Each row comes from the steps of one path. Every step used is in the known rows, and no mark comes twice. Write the path behind each row, first mark first.
Known rows
fipagov/zogun/dapa/povop/vadi: [ 10   8   1   5   9   1   5  27   0   9  26  -2 -10  12  -5   6  -1   1
   1   8  21  -3   6   0  -9 -10  13   5  10   4  -4  -2   2  10  11   5
  -1   1 -11 -14  10  -6 -18   3  -8 -19   1  22 -13]
fipagov/zogun/dapa/povop: [  6   5   1  -1  -6   2   9  18 -11  -1  13   8 -10  15  -5   4  -2   5
   7   3  13   2  13   5 -10  -7   9  12   1  -2   2  10  -2   3  13   6
 -11  -9  -6 -11   5 -22 -13  -1  -1 -28   9  19  -9]
vadi/povop/niza: [ -1 -22  -4   1   2  -1 -10   8   1  16  16  -3  -8 -11  -5   7   6 -12
   6  -1 -17  -9  -9 -12   8 -14  -1 -11 -12  -8   2   9  -7 -13  -5   9
  -5   8  14   1 -19  -7  15   7   2  14 -13  -3   2]
niza/povop/vadi/zogun: [-17   3  -8 -13   8   4 -10 -14   5 -17  14   1 -17  -7   4  -1  -5 -18
  -2   8  -1  -8   6 -12   5   7   3 -14   8   6 -10   2   3  10  -2 -15
   6  23  -3  -1   1  29 -11   2 -11  11 -12   2  10]
kuza/zogun/dapa/povop/fipagov: [ -4  -4   9   3 -21  -2   0   7  -8  -6 -14  -2  11 -14  -4  -1  -4  14
 -13  -4  18  -9  -2   5  -3   2  15  -4   8 -30   0  -5  -4   3 -10   3
   3 -18  -4   9   4  16   0   4 -15  11  10  15   1]
niza/zogun/fipagov: [ -5   5   0  -3   4 -12   4 -33  16   9 -15   9  14   7  13  -2   3  17
  -9  -1 -19   4  -2  -5   1  17 -17   4  -7  16   0 -19   6   4   2  -3
  -4   9  -2  -5   6  -2  14   0  10  16  13 -30   3]
niza/povop: [ -9  -9 -10 -10   3  -1 -10 -16  -1 -17  -5   4  -8   2  14   1 -13   8
   5  -7   4   3   8  10  10   3   2   0   5   9   6   0  -2  -7  -6  -9
 -13  10  -8   8  -7  -1  -2  -4  -1   0 -18  -9   8]
dapa/povop/vadi: [  5  -9  -9  11  15  -7  -6   5   1  14  21  -6 -12  14   6   2  -3   3
   0  -2   8   7  -1   9   6 -12   9  -8   3   1  -8  -1   2  10  -7   0
  13  10 -14  -7   4  19 -11  -6 -12  -3  -6   5   4]
vadi/zogun/fipagov: [ -6   1   3   3  -7 -11   3 -22   0  -9 -16  17  -3   1   2  -3   8  -5
   0   5 -34  -4   7 -14   0  14 -20   1   6   0   2   4  -4   5   2  -9
   9  -1   6 -10   8   1  -1   8   6   2  18 -14   4]
zogun/dapa/povop/niza: [ 11 -12   7  11 -10   2  11  14 -14  22  14  11 -12  -2   4  -6 -12  14
  -9 -12  -1  -5   0  -1  -6  -3   6   8  -6 -20  -4  12   2  -6  13   6
  -4  -5   5  -2  -8  -8  -4  -1   0  -7   1  10  -4]
vadi/povop/kuza/zogun/fipagov: [ -8  -2   6   9  -8   7 -17   9  10  12 -18 -15  36 -13 -19 -19  27 -20
 -12  11  -1  -6 -12  -8   4  18  -4  -2  11  -1  13   8 -19  15  -2   6
   8 -13  -2   5 -17 -10   9   9 -10   9   9   4  -9]
fipagov/zogun: [  6   4  -5   0  13  -4   4  -4   1 -15   3   0  -6  11  -8   6   2   2
  16   4  -2   7   8   7   3  -9  -1   5  -6  15  -2 -10  -2 -10  -4   2
  -8   3   4   2   6 -19  -4  -1   5  -4  -4  -4  -1]
povop/kuza: [ 11   1  -5   7  16   7  -7   0   0   0 -15  -7   5  -4  -5  -1  -1   0
   1  -7   2   8  -1  17   4   3  -9   0  -6  16   4   8   2   2 -12   0
   1  -3  -4  18 -11 -13   1 -10   0 -12 -13 -10  -4]
dapa/povop/vadi/zogun/kuza: [  5   4  -3  -3   3   1   8  11 -11  -2  25  -3  -9   7  -2  -1  -2 -32
   2   6 -11   7   2  -8  -2 -16   2  -6   6 -14 -19   8  19  10  12 -13
  29   2   0 -26  20  37 -26   5   3 -17   0  16   2]
niza/zogun/dapa: [ -6   9  -3 -13  -9  -2   9 -19   1   7  -6  13  -3  -5   8  14 -13  25
  -2 -13  -1   4  -1 -17   1  15 -10   5  -7  11   4 -15  18   4   2   6
 -18   3  12   5   3  -8  14   2  17   3   9 -17  -3]
niza/zogun: [ -9   3  -5  -7   5  -6   8 -28   8   8   6  -2  -1   2  11  13  -7  16
   4  -7  -8   4  -4  -1   6   3 -11   1 -14  16  -4 -14  12  -3  -4   5
 -12  13   5   5   8   1  16  -8  14  16   1 -25   7]
niza/zogun/dapa/povop: [ -5   4  -2  -8 -12  -2  15  -7  -2  19   5  12  -7   6  16   4 -11  19
  -1  -8   7   2  -2  -1  -2   6   0   5  -8  -3  -1  -6  13  11  15   9
 -15   0  -3  -6   8  -2   4  -5   6  -9  14   5   3]
vadi/povop/niza/zogun: [-10  -8   0  -6   2  -1   2  -4  12  32  21  -7   0 -13   3   5   6  -6
   1   7 -14  -7 -19 -17  12  -9  -2  -8 -23   1  -3  -7  -2 -11   5  17
 -12  20  15   2  -6  -1  25   2  10  31  -8 -15   9]
kuza/zogun: [ -7  -5   0   6  -3  -5   0  -9   0  -8  -7 -10  12  -3  -9   2  -4   2
  -3  -5   1   3  -2   1   4   5  -1  -1   5   2  -2  -9   7   0 -16   7
   0  -3  10  14  -2  -1   1   3   1  23   6 -13   1]
dapa/zogun/kuza: [ 12   8   1  -2   3  10   3  -1  -5 -29 -13  -5  10  20  10  14 -11  -2
  16  -6  -2  17  -3   6 -10  -4  -9   6   3  -6   0 -12   7 -24   6 -13
   4 -10  11  -4  -6 -13   0  -2  20 -21   5 -10   2]
vadi/povop/kuza: [ -1  -8  -6  -1   6   9 -18   9   3   6  -6 -13   7 -10 -15   7  11 -14
   8   2   4  -3  -8  -2   8  -3  -1 -10  -5  10  15  18 -10   5 -10   8
  -1  -5   0  14 -20  -9   9  -1  -3 -13 -17   5  -1]
vadi/povop/fipagov/zogun: [  2  -7  -2 -12   8  -3 -18   4  12 -19  -1 -15   4  -7 -17  19  18 -14
  19  14   2 -11   2   1   4 -28  10 -11  -3  -3   8 -11 -24 -20 -14   4
  -3   4   3   2   6   2  16   9  -4  16 -11   8   3]
niza/povop/vadi/zogun/fipagov: [-17   5   0  -8   6  -4 -11 -17  11  -9  -1  13  -3  -2  10 -14   0 -12
 -11  14 -20  -6   5 -13  -1  18  -4  -7  22   7   1   1  -3  14   5 -24
  11  19 -10 -13   2  21  -8   5 -12  10  -1 -11   7]
dapa/zogun: [  4   3   0   7   6   2  -3 -13   3 -19  -6  -7   4  19   7  16 -13  16
  15  -3   8  12  -3  15  -1  -3  -9  -5  -1  -1   7  -4  -7 -12  -9   0
  -8  -1   6   3 -14 -14  13  -8   9  -8   6 -13  11]

Which path is each row?
[  0   4   9  22  -9   6   2   6   5  14 -14 -11  32   3  -5 -34  14 -10
 -19  10   6   6  -7  20  -4  17   2   4  10   0   5  11 -13  19   0   5
  15 -18 -16   4  -7  -2  -5 -10 -17  -5  16   8  -9] => dapa/povop/kuza/zogun/fipagov
[  9   2   1   9  -5  10   2  19 -10  16  -7   3  -2   1  -4  -6  -7   4
  -5  -8  19   5   3  13  -4   7   1   5  -1   0   8  22   2  15   6   2
  -2 -16 -13   8 -12 -14  -9  -9  -4 -35  -3  19  -9] => zogun/dapa/povop/kuza
[  0  -7  11  13 -21   3  12  19 -12  24  17   2  -3  -9  -6 -19  -7   3
 -19  -1  14  -5  -6  -5  -4   7  10   3   1 -31  -6   9   5  -1   8  14
  -3  -8   9   7  -9  -8  -3   3  -7  11   9  14  -7] => kuza/zogun/dapa/povop/niza
[  8  10   1  -5   2  -2   4   9  -5 -14   0  13  -7   4 -10  13  -1  13
  11  -3   6   0  11  -5  -6  -2  -1  10   5   7   5  -6   2  -6   5   4
 -15  -8   7  -2   1 -27  -4   8   9 -14   1   3  -9] => fipagov/zogun/dapa
[ -5   5   4   1 -16   0   3   2 -12  -2  -9   8   6  -8 -10   6  -5  13
  -5 -10   7  -2   3 -13  -3  14  -2   6   8  -8   3  -5   8   6  -8   7
  -8 -11  12  10  -7 -10   1  12   3   6  14  -1  -8] => kuza/zogun/dapa
[  0  -6  -2   5   1  -3  21  -5   7  34  25  -4  -8   4  14 -16  -8   7
  -7   1  -4   4 -10  12   7  -6   2  -1 -21  -4 -13  -1   7  -6   8  15
  -3  14   0  -5   7   4   6 -15   6  21  -1  -3   9] => dapa/povop/niza/zogun
[ -6 -14  -5 -12   3  -2 -17 -18   8 -31 -19  -1  -2 -11  14   5 -10  16
   3  -6   5  -5   5  20   7  -3   7  -5   0   1   8  -4 -17 -19 -17 -16
  -4   6  -8  16  -3  16   7  -9 -12  19 -26  -8  15] => niza/povop/fipagov
[ 13  12  -4  -9  12   2  11  15 -10 -20   1  -1   0  11  -8   7   5 -14
  18  -1  -5  13  10  -3  -5 -17   0  16  -3  10  -7 -12  15 -24  13 -10
   5  -5  10  -7  10 -13 -13   7  23 -14  -7  -4 -10] => fipagov/zogun/kuza
[ -4   1   3  11   1 -10   2  -5   2   8   9   8  -6  11   2 -15  12 -18
 -11  16 -21  -5   4  -5  -2   6  -4  -8  10  -7 -11   8  -6  20   6 -11
  23   7 -12 -28  15  29 -13   3 -14  -2  17   7   6] => dapa/povop/vadi/zogun/fipagov
[ 10  -8   5   0  -9  -3  -5   5  -7  -7 -17   9  -8  -3   5   9  -4  23
  -3 -10   5  -7   6   4  -4  -7   6  -1   1 -23   7   1  -6  -5  -9  -4
  -1 -15  -8   5   4  12   3   1 -11  -4  -2  12   1] => zogun/dapa/povop/fipagov
[ -6   0  -3   6   8  -5   0   0  -4  11  31  -4 -10   4  -2  -1   0 -16
   0  10  -7  -3   1  -1   3  -9   4 -14   5  -3 -14  11   2  17  -4   1
  16  10  -2 -15  14  32 -16   0 -10  -4   5  12   7] => dapa/povop/vadi/zogun
[  3  -8  -1   2 -16  -1   3   6 -14   8  -5  13 -11   9   6   7 -12  17
   3 -10   3   0   8   3  -5   1   2   7   4 -10   8   8   6   9   6   0
  -8 -10  -3  -2  -4  -4  -6  -1  -2 -24   7   9   0] => zogun/dapa/povop
[ -4   3  -6  -1  10  -7  -5 -13   3  -3  16  -2 -13  -6  -6   9   4 -14
   2   7 -12  -2   0 -14   4  -6  -7 -14   3   6 -11   2   4   9 -10  -3
  14  15   7  -5   8  21  -8   7  -2   4   0  -6   6] => povop/vadi/zogun
[ -1   1   0 -12  12   3 -12  -6  13 -37 -13  -8   1  -2   4  -3   0   4
  12   5  15  -6  10  20   1 -16  12  -3   3  12   4 -13 -19 -19 -10 -13
  -8   7  -9   9   4   4   1  -8 -10  16 -23   1   6] => niza/povop/fipagov/zogun
[ -1   8   8  17  -2   3  -2  -3   7   1 -25  -8  32  -6  -9 -21  11  -5
 -17   5  -1   3  -5   3  -4  20  -7   6  10   7   5  -2  -6  12 -10  -1
  12 -14  -5  13 -10 -13   0  -1  -6   9  11 -13 -10] => povop/kuza/zogun/fipagov
[ 11   5   5  -7   3  -4  -1   6   2 -23 -16   4  -5 -11 -14  16   3  14
   7  -1   7  -9  11  -4 -12 -12   2   5   3  -1   6 -18  -8 -16  -6  -1
  -7 -10   2   9   3 -10   5   8   1   2  -8   2  -6] => povop/fipagov/zogun/dapa
[ -6  -6   1 -12 -11   1   4   4   9  27  13   8  -7 -20   4  10   2   5
  -5  -1  -8 -12 -16 -32   3   5  -3  -4 -14  -5   2  -2   3  -6  16  20
 -16   8  18   3  -8  -9  24   7  16  19   2  -4  -5] => vadi/povop/niza/zogun/dapa
[ -4   3  -5  -2  12  14 -12  -8   5 -14 -14  -8   1  -7   7 -11  -7   0
   1  -5  12   7  -1  22   6   9  -1  -2   3  22   9  12  -6   5  -6 -10
  -6   5 -13  20 -17  -7  -5 -17  -6 -11 -26  -7   4] => niza/povop/kuza
[  6   9   5   5 -16  11   5  12 -15   3   3   7 -10 -10 -11  -8  -2 -12
  -7   2   6  -1   4   8  -4  12  -5  -5   2  -8   3  35  -1  24   7   2
   3 -16  -6   1   2   1 -15  -6   0 -36  13  26  -6] => vadi/zogun/dapa/povop/kuza
[  6   3   3  -1  -2   4  25   7   0  25  22  -3  -1   4  15 -16  -3  -9
  -6  -4  -9  11 -12  -1  -1 -16   3   8 -18  -9 -22  -2  24 -14  25   1
   6   6   9 -13  13   8  -3 -12  18   4  -4  -3  -2] => dapa/povop/niza/zogun/kuza
[ -7  -1   7   8  -5  -7   1 -16   1   2 -18   4  24   2  -3 -10   6   7
 -12   0 -13  -1  -2  -5   2  19  -8  10  11   2   3 -15  -2   3  -9  -2
   6  -6   4   2  -2  -6   4   8   0  22  15 -21  -2] => kuza/zogun/fipagov
[ 11  -3   0 -17   4   4 -11  23   3 -26  -4 -14   8  -5 -15  16  21 -25
  20  10  -5  -1   0 -15  -1 -30  12   3   0  -8   1 -13  -8 -26   2  -6
   8  -4   8  -3  12   9   7  13   6   1 -17  14  -2] => vadi/povop/fipagov/zogun/kuza
